In the rows, zero is written as 128.
Known rows, with every way that one mark hangs from another
{z_957 z_408}: [168 114 152 148 140 138 127 154 142 145 145  97 129 126 123 103 128 159
 112 159 116 145 161 122 109]
{z_635 {z_259 z_408}}: [117 130 152 120 117 168  88 157 129 140 131 119  99 120 113 118 147 176
 125 158 105 123 132 142 157]
{z_948 {z_177 z_259} z_355 z_469}: [ 81 119 107  61  86 120  98 155 209 142 129 105 111  73 116 112 107 130
 153 166 153 157 138 158 139]
{z_635 {z_682 z_408}}: [150 123 135 165 123 106 112 172 152 181 108 105 159 143 101  87 116 128
 121 124  70  77 149 110 158]
{z_469 {z_948 {z_177 {z_259 z_408}}}}: [ 88 143 145  60 115 104  84 153 123 154 128  98 136  95 128  97 105 135
 152 181  89 150 130 140  93]
{z_957 {z_408 {z_259 z_561 {z_635 z_682}}}}: [160 160 178 191 110 127 161 213 156 174 124  98 142 127  96  81 142 189
 134 150 107 148 172 132 130]
{z_948 {z_177 {z_259 z_561}} z_355 z_469}: [ 78 144 125  69  70 104 116 167 203 151 106 116 102  66  99 126  94 120
 163 157 172 168 133 158 152]
{z_948 {z_177 z_259} z_469}: [ 99 129 111  75  94 115  89 154 185 150 115 111 129 100  95 149 114  97
 144 157 115 164 137 118 110]
{z_635 z_259}: [109 133 168 118 114 166 106 126 120 141 148 130 105 115 119 131 152 162
 125 133 132 125 129 135 155]
{z_408 {z_259 z_561 {z_635 z_682}}}: [115 187 161 180  91 117 171 203 147 164 103 130 145 129  95 102 143 168
 158 117 118 133 143 140 157]
{z_561 z_259}: [105 151 138 119 133 144 114 172 114 135 133 158  95 147  97 152 144 129
 133  99 121 162 117 109 155]
{z_408 {z_259 {z_635 z_682}}}: [123 157 139 170 111 138 153 191 153 151 131 115 153 137 117  87 160 180
 147 130  97 119 147 139 144]
{z_948 z_355}: [111 120 124 114 117 133 136 130 153 122 141 122 110 102 146  93 117 159
 140 138 167 118 130 165 158]
{z_408 {z_259 z_635}}: [114 170 132 166 113 142 144 166 146 134 146 124 139 131 126 100 166 192
 146 132 132 136 143 148 141]
{z_948 z_469}: [136  98 113  91 110 146  98 131 185 115 133 129 101 117 105 145 122 129
 128 122 141 151 121 117 153]
{z_177 z_948}: [125 121 121 101 145 152 156 116 110 137 131 171 106 145 113 131 126 119
 109 121 142 128 138 140 141]
{z_469 {z_948 z_177 z_355}}: [ 88 133 162  57 123 121 113 125 135 157 167 125 124  65 157  79 112 142
 155 173 147 137 131 167 124]
{z_408 {z_259 z_561 z_635}}: [107 200 151 175  92 124 163 180 137 145 117 138 132 125 102 113 152 181
 156 121 151 151 140 149 153]
{z_682 z_635}: [141 150 112 152 131 138  82  98 112 112 125 109 143 141 112 121 140 145
 106 116 125 152 158 123 113]
{z_682 z_408}: [138 145 122 164 127 112  91 136 141 159 129 118 141 137 107 100 129 153
 113 130 123  97 149 121 157]
{z_259 z_635}: [114 145 126 134 125 125 136 161 139 134 134 119 132 160 110 145 141 176
 147 137 130 135 126 112 140]
{z_682 {z_408 {z_259 z_561}} z_635}: [145 212 126 223 102 122  67 128 127 154 113 113 153 127  81  69 148 182
  99 112 139 136 190 143 154]
{z_259 z_408 z_561 z_635}: [115 178 130 148 105 102 138 215 139 146  76 121 111 158  72 148 120 182
 164 152 124 152 123 123 158]
{z_635 {z_259 z_561} z_682}: [115 144 203 135  86 136 137 178 127 182  98 128 114 114  87 127 126 130
 138 114  98 114 128 123 174]
{z_177 {z_948 z_355}}: [111 115 118  93 139 158 163 118 129 133 141 167  92 124 130 101 120 143
 116 128 173 122 139 171 164]

Rows
[ 98 164 122 123 136 141 106 228 131 138 123 138  93 178  75 154 151 185
 154 133  98 166 117 102 164] | {z_561 {z_259 z_408 z_635}}
[121 177 159 173  96  80 149 213 147 190  81 118 145 164  59 132 114 161
 154 120 110 113 136  99 180] | {z_259 z_561 {z_635 {z_682 z_408}}}
[ 89  96  93  49  92 153 122 136 178 112 121 132  79 122  97 114  95 154
 123 121 165 150 131 160 170] | {z_177 z_259 {z_948 z_355 z_469}}
[ 91 117  88  80 112 141 129 161 141 122 100 120  91 135 108  88  98 171
 123 151 128 130 141 178 153] | {z_177 {z_259 z_408} {z_948 z_355}}
[100 154 146 127 129 132 134 220 131 157 126 141 114 179  75 155 147 157
 153 103  89 153 116  88 165] | {z_561 {z_259 {z_635 z_682}}}
[120 203 141 204  97 108 120 177 149 174 118 125 143 137  85  86 148 196
 136 127 144 115 157 137 177] | {z_682 {z_408 {z_259 z_561 z_635}}}
[108 161 172 130  97 148 104 171 123 152 100 131  84 111  91 132 134 166
 136 147 125 137 128 142 171] | {z_635 {z_259 z_408 z_561}}
[123 157 197 164  85 125 110 183 138 206  98 120 125 122  69 105 126 151
 125 117  94  90 145 116 196] | {z_635 {z_259 z_561} {z_682 z_408}}
[164 136 162 182 127 143 146 204 161 165 149  87 150 132 114  70 153 202
 128 159  93 138 175 131 121] | {z_957 {z_408 {z_259 {z_635 z_682}}}}
[ 78 112  91  51  92 147 130 159 186 117 126 124  81 147  83 128 108 191
 140 127 165 154 127 150 180] | {z_177 {z_259 z_635} {z_948 z_355 z_469}}
[ 70 138 152  49 104 108 103 134 137 147 150 100 127  68 148  79  99 150
 159 172 135 143 131 166 117] | {z_469 {z_948 {z_177 z_259} z_355}}
[160 156 170 183 112 135 147 173 141 154 129 113 127 104 113  80 139 170
 120 147 136 158 172 147 119] | {z_957 {z_408 {z_259 z_561}}}
[121 142 186 136  92 138 119 206 135 180  81 118 106 118  78 115 121 148
 140 143  72 113 131 131 177] | {z_635 {z_259 z_408 z_561} z_682}
[150 187 109 215 119 136  53 117 133 145 136 102 163 132 100  57 161 191
  92 120 122 125 193 143 144] | {z_682 {z_408 z_259} z_635}
[105 133 106 124  97 100 108 221 157 140  79  66 144 170  84 115 109 183
 154 153  50 124 127 114 129] | {z_177 {z_259 z_408 {z_635 z_682}}}
[151 169 171 186 114 133 154 194 149 158 134 105 131 125 100  91 147 199
 133 153 135 162 170 136 128] | {z_957 {z_408 {z_259 z_561 z_635}}}
[ 82 179 134 128  74  85 135 181 133 134  80  98 129 155  79 153 107 168
 158 122 130 157 117 117 135] | {z_177 {z_259 z_561 z_635}}
[124 165 142 154 101  94 148 244 151 170  61 109 127 162  65 134 111 165
 168 151  82 131 126 112 163] | {z_259 z_408 z_561 {z_635 z_682}}
[105 162 141 147 129 123 114 224 139 171 127 134 120 185  64 140 148 168
 146 105  88 137 127  82 181] | {z_561 {z_259 {z_635 {z_682 z_408}}}}
[105 127  97  75  98 117  77 177 191 148 101 101 123 104  91 139 113 113
 145 178  96 167 139 125 112] | {z_948 {z_177 {z_259 z_408}} z_469}
[130 192 155 187 101 137  42 116 114 163 118 109 126 134  67 105 145 188
  96 116 140 130 175 122 176] | {z_682 z_408 {z_635 {z_259 z_561}}}
[130 140 131 160 122 105 125 196 158 176 119  98 156 172  90 112 133 175
 142 133  85  95 141  98 162] | {z_259 {z_635 {z_682 z_408}}}
[ 80 131  88  83 111 135 136 189 148 128 104 111  93 161  94 102 107 209
 141 155 129 133 136 167 162] | {z_177 {z_259 z_408 z_635} {z_948 z_355}}
[117  90 107  61 126 171 140 120 175 121 146 167  71 113 110 116 114 143
 118 124 184 141 133 162 186] | {z_177 {z_948 z_355 z_469}}
[103 103  97  58 102 149 115 133 158 118 110 139  92 143  79 145 104 131
 115 113 133 158 129 130 148] | {z_177 z_259 {z_948 z_469}}
[ 85 144 156  58 112 103  96 132 117 154 139 106 142  92 131 106 108 127
 150 165 105 150 126 134  93] | {z_469 {z_948 {z_177 z_259}}}
[ 66 155 167  54  91  95 114 143 133 156 130 110 123  67 133  87  90 143
 166 166 149 153 128 168 124] | {z_469 {z_948 {z_177 {z_259 z_561}} z_355}}
